Each row comes from the steps of one walk. Every step used is in the known rows, and no mark comes twice. Write the walk behind each row, first mark first.
Known rows:
nuzu leki: [-17.1 -20.7 -25.9 -31.9 -13.7  -3.4  28.6  17.5 -28.8  23.5 -20.4 -47.3
  14.9  15.8 -30.7  16.6   1.7  10.9  16.2  -6.1   3.8]
fodi midomu: [ -4.8   6.7  36.4 -33.2 -39.0  42.0  10.3  25.7 -25.8 -29.2  -3.5 -12.6
   1.4  25.7 -28.3 -12.2  -3.3  34.8  -9.4  19.2  19.1]
meto sebu nuzu: [-24.7   0.1  23.6  24.2   5.6   5.5 -58.4  -3.0 -50.9  15.2 -17.2 -52.4
  11.1  46.3 -11.1  27.8 -19.2 -45.4 -15.0   7.3  48.3]
meto sebu nuzu leki midomu fodi: [-18.5 -20.6 -15.6  31.8 -11.8  14.2  -5.2  26.4 -41.7  -2.9  13.0 -34.5
  49.0  29.9 -31.8  48.2   3.1  -6.3  28.0  16.5  20.7]
meto sebu: [-11.7  -1.0  35.4  -5.5  28.2   8.2 -61.2   0.1 -28.4  10.5 -42.6 -61.3
  -9.8  36.1 -42.1   6.0  -4.1 -31.5 -25.1  15.8   7.3]
midomu fodi sebu toso: [ 16.6  22.1   6.6  53.8  42.1 -54.3 -29.8 -38.6  48.2 -16.3 -32.8   5.9
   5.1 -54.3  22.6 -18.6  18.4 -13.0   9.0   6.8 -28.6]
fodi sebu nuzu: [ 15.6   5.0  19.6  44.7  -2.0 -23.8 -29.3 -31.7   9.1  25.1 -29.0 -16.5
 -16.5 -23.3  25.4   2.9   0.0 -25.4 -22.6  -8.6  33.2]
leki midomu fodi nuzu toso: [ -9.3   6.7  31.8 -37.8  -1.9  57.9   3.1  16.3  18.6 -73.6  42.7  57.8
   0.4   5.3  -5.5 -35.1  -4.7  43.1   2.1 -21.8   3.5]
kidagu midomu fodi nuzu leki sebu: [ 17.9   5.1   1.7  -6.2  41.3 -40.4  30.1  31.1   2.7  26.9  -7.4  -7.1
 -22.9 -18.1   2.3 -29.0  19.0  23.6  14.2 -13.7 -81.7]
kidagu nuzu leki sebu toso: [  8.7  16.4 -20.0 -20.9  27.4 -25.6 -15.5 -20.3  -7.2  30.0   3.8  25.7
 -39.7   8.3 -17.7  28.2 -30.6 -34.4 -29.9  48.5 -23.3]
sebu nuzu: [-28.5  -9.3  26.3   2.3 -37.2   3.6 -19.2 -14.1 -49.9   1.9  -3.2 -24.7
   9.6  22.2  25.4   4.5 -39.7 -18.7 -10.1 -36.9  70.7]
midomu fodi sebu nuzu toso: [ 35.0   3.0 -18.5  56.8  31.6 -37.5  10.6 -30.8  38.1 -26.8   7.5  14.8
  22.7 -54.6  47.1  10.3  29.5 -27.6  22.5 -26.3 -24.3]
sebu toso: [-65.1  45.1  20.8  -5.7  11.5 -27.5 -54.9 -29.9 -25.8   4.3 -36.2 -10.6
  -1.0  20.3   9.5 -38.6 -41.4 -27.2 -20.0  -1.8  69.8]
nuzu leki midomu fodi sebu toso: [-13.5  -0.8 -32.6  12.7 -12.6 -11.9  36.8  16.2  10.9 -12.3   1.2   5.6
  32.8 -25.4 -31.7   0.6  21.5  40.4  36.9  14.3  -2.1]
fodi nuzu leki: [-23.4  12.6  -2.0 -46.7   9.8  41.2 -33.1  21.2  -4.7  25.0  -0.5  11.0
 -13.8  49.1 -11.9   9.4 -14.8  10.9 -14.4  30.4  14.5]
meto nuzu leki midomu: [-23.7 -24.9   2.1 -20.8 -51.2  63.9  28.7   0.2 -16.7  -0.5  17.3 -20.5
  44.1  33.4 -16.1   0.1  -5.2   5.6  15.3 -12.7  61.5]
kidagu nuzu leki sebu: [ 36.2 -14.1 -11.6 -33.5  17.7  -8.8   0.6 -12.9  -5.6  26.9   6.5  14.2
 -50.7   2.8 -27.8  37.6 -21.4 -18.6 -29.4  35.1 -48.2]
midomu fodi: [ 16.8 -24.0  26.5  -1.0   3.4  -8.4  -1.3  -7.4   9.2 -39.1 -16.8 -18.7
  10.5 -27.8   5.0 -14.2   1.1  13.5  18.4 -30.1 -41.7]
sebu nuzu leki midomu fodi: [-24.4 -32.5 -20.1   8.0 -61.1  15.5  44.8  25.0 -42.7 -17.4  33.7  -5.8
  50.2   7.5  -1.4  27.5 -14.6  28.8  40.5 -25.9  43.6]
kidagu nuzu: [ 15.1  -8.7  60.8 -55.4  26.0  25.1 -49.6 -19.8 -31.9  -7.2   3.0  12.7
 -52.3  19.3 -27.4  17.0 -65.9  -6.9 -38.9   5.4  -8.6]

Write each row's walk:
[ 29.8  -1.8 -23.9   3.5  14.8  -0.7   0.4   6.6  49.9  -7.1   5.4  25.0
  -7.1 -11.9  15.6   4.4  30.1   6.2   6.9  26.1 -68.8]
midomu fodi nuzu leki sebu
[-31.6   8.5   9.3 -57.7 -15.8  68.3 -18.3  36.4  -7.1   3.4  17.0  29.9
 -15.3  51.8 -32.8  -4.0 -18.3  43.8 -15.7  26.0  28.2]
fodi nuzu leki midomu
[ 32.2  -3.8  38.7  15.8  51.8 -61.9  20.7   8.7   0.0  13.8 -36.0 -37.2
 -16.1 -53.8  -4.5 -36.6  15.7  26.5  20.1 -42.0 -74.3]
kidagu midomu fodi sebu
[ 13.3  -3.5   9.5  21.1 -12.3  10.8  31.3  -3.3  23.3 -60.1  31.9  37.1
  16.5 -41.5   7.9 -18.9  15.9  25.0  16.3 -34.7   9.5]
leki midomu fodi sebu nuzu toso
[  8.4  -5.5  -6.2 -13.6  17.4  20.4  -9.7  17.3  22.0 -16.9  11.3  19.0
  13.3   3.2   4.7  12.3   7.2  23.5  23.0  14.9 -43.6]
midomu fodi nuzu leki
[ -8.7 -31.9  -5.3  -5.1 -45.8  56.2  38.7   1.9  -1.0 -20.1  27.4 -13.1
  57.5  14.2  -7.9   6.8   5.4  14.1  35.6 -15.2  30.4]
meto nuzu leki midomu fodi
[ 13.4  -2.6  -2.8  29.8 -37.5 -35.3  -1.1 -31.7   7.2  19.3 -17.6 -13.1
 -34.8 -13.1  39.9 -19.9   5.6 -45.9 -42.6 -15.3  14.3]
leki sebu nuzu
[ 15.7 -14.1 -51.3  -4.3 -19.3 -37.1  43.3   1.6  12.9  36.2 -28.4 -35.8
 -15.3 -10.5 -13.1   0.7  35.6 -14.4  -5.8  12.3 -31.6]
nuzu leki sebu
[  2.4  26.9 -32.0  18.0  24.3 -19.0 -17.6  -3.5  45.4  -4.5   3.8  39.8
   2.4  -7.4  26.5  -3.0  17.5  -9.9   6.4  38.8 -40.1]
midomu fodi nuzu leki sebu toso
[  7.0  -5.4 -13.2  36.5 -26.3  -9.1  15.4  -3.8   0.4  25.2  -5.6  -7.9
   5.5 -19.1  -3.4  17.3  12.1   6.0   0.0   3.6  35.7]
fodi sebu nuzu leki midomu
[ -9.2  33.6  -7.2   8.0  51.5 -60.1  12.1  20.9  -1.1  30.2  -9.5   5.5
 -13.2 -12.4  14.6 -37.2   8.0   9.3  14.0  -1.4 -56.9]
kidagu midomu fodi nuzu leki sebu toso
[ -5.7  -8.1  56.6 -34.7 -23.5  64.0 -14.5  22.0  12.9 -61.4  23.4  42.4
  -9.7   4.2 -19.1 -35.7 -15.6  64.4  -5.4 -11.7  -0.4]
leki midomu fodi nuzu
[-26.0  47.4 -31.5 -10.1  17.5  -1.2 -37.2  -0.9  26.3  39.8  -8.7  32.9
 -31.2  35.1  13.6  -9.9   3.2 -23.3 -35.6  55.8  11.5]
fodi nuzu leki sebu toso
[ 21.6 -10.8  -2.7  34.2  33.6 -69.3  46.1  19.4 -18.7  30.7 -14.1 -36.5
  15.5 -46.3   5.8  -1.5  17.1  22.4  44.5 -37.8 -56.1]
kidagu midomu fodi sebu nuzu leki
[  2.6  19.3 -21.4 -23.7   5.5  17.2 -20.1  11.3  28.9  37.8  -6.0  20.4
 -39.8  29.9   2.7  -2.7  14.0 -10.9 -36.0  43.0 -14.3]
fodi nuzu leki sebu
[-39.5 -24.2 -13.5  -9.0 -67.9  23.4  34.7  24.0 -59.0   1.2  25.3 -13.9
  37.4  27.2  -9.2  22.0 -26.7  23.0  21.3 -24.1  74.6]
sebu nuzu leki midomu
[ 10.5  19.4 -34.8  25.8  -9.3 -40.7  21.3 -37.2  14.0   6.0   3.6   6.8
 -21.9 -11.5  57.7 -19.2  21.7 -70.7 -35.2 -28.0  19.6]
leki sebu nuzu toso
[ 37.5 -17.9 -22.7  59.2   6.0 -38.1  18.4 -13.3  29.0  -3.2  -4.1  -8.6
  28.8 -53.0  22.9  28.8  30.3  -2.8  36.4  -4.0 -36.7]
midomu fodi sebu nuzu leki
[ 11.3  24.7 -13.8  40.4  26.2 -29.3  -6.7 -38.3  15.2  13.0  -4.2   6.0
  -2.5 -24.1  40.8   4.0  13.7 -50.8 -14.6 -21.0  38.5]
fodi sebu nuzu toso
[ 17.9 -19.3  38.0  23.5 -33.8  15.7  14.4   0.3  17.0 -49.6  12.5  19.9
   6.5 -40.5  -7.6 -17.9   4.0  46.0  10.7 -24.8   3.7]
leki midomu fodi sebu nuzu
[  9.2 -13.9 -32.6  12.2 -29.7  12.4  26.1 -29.1  19.2  33.7  -7.7 -31.3
  18.0  12.3  18.1   2.6  26.1 -47.7  -6.0   4.0  17.9]
meto nuzu leki sebu
[ 19.7 -29.4  14.8 -50.6   2.8  36.0  14.4  16.8 -24.8 -25.4  39.9  32.5
 -10.1   4.3 -53.8  41.1 -39.9  40.9  11.2  15.7 -34.8]
kidagu nuzu leki midomu fodi
[-25.9  47.0   8.1 -51.3  49.2  43.6 -45.7  -6.9   9.5 -13.2  18.3  46.6
 -25.5  47.1  25.7 -22.1 -14.5 -29.4 -35.2  -4.2  34.2]
fodi nuzu toso
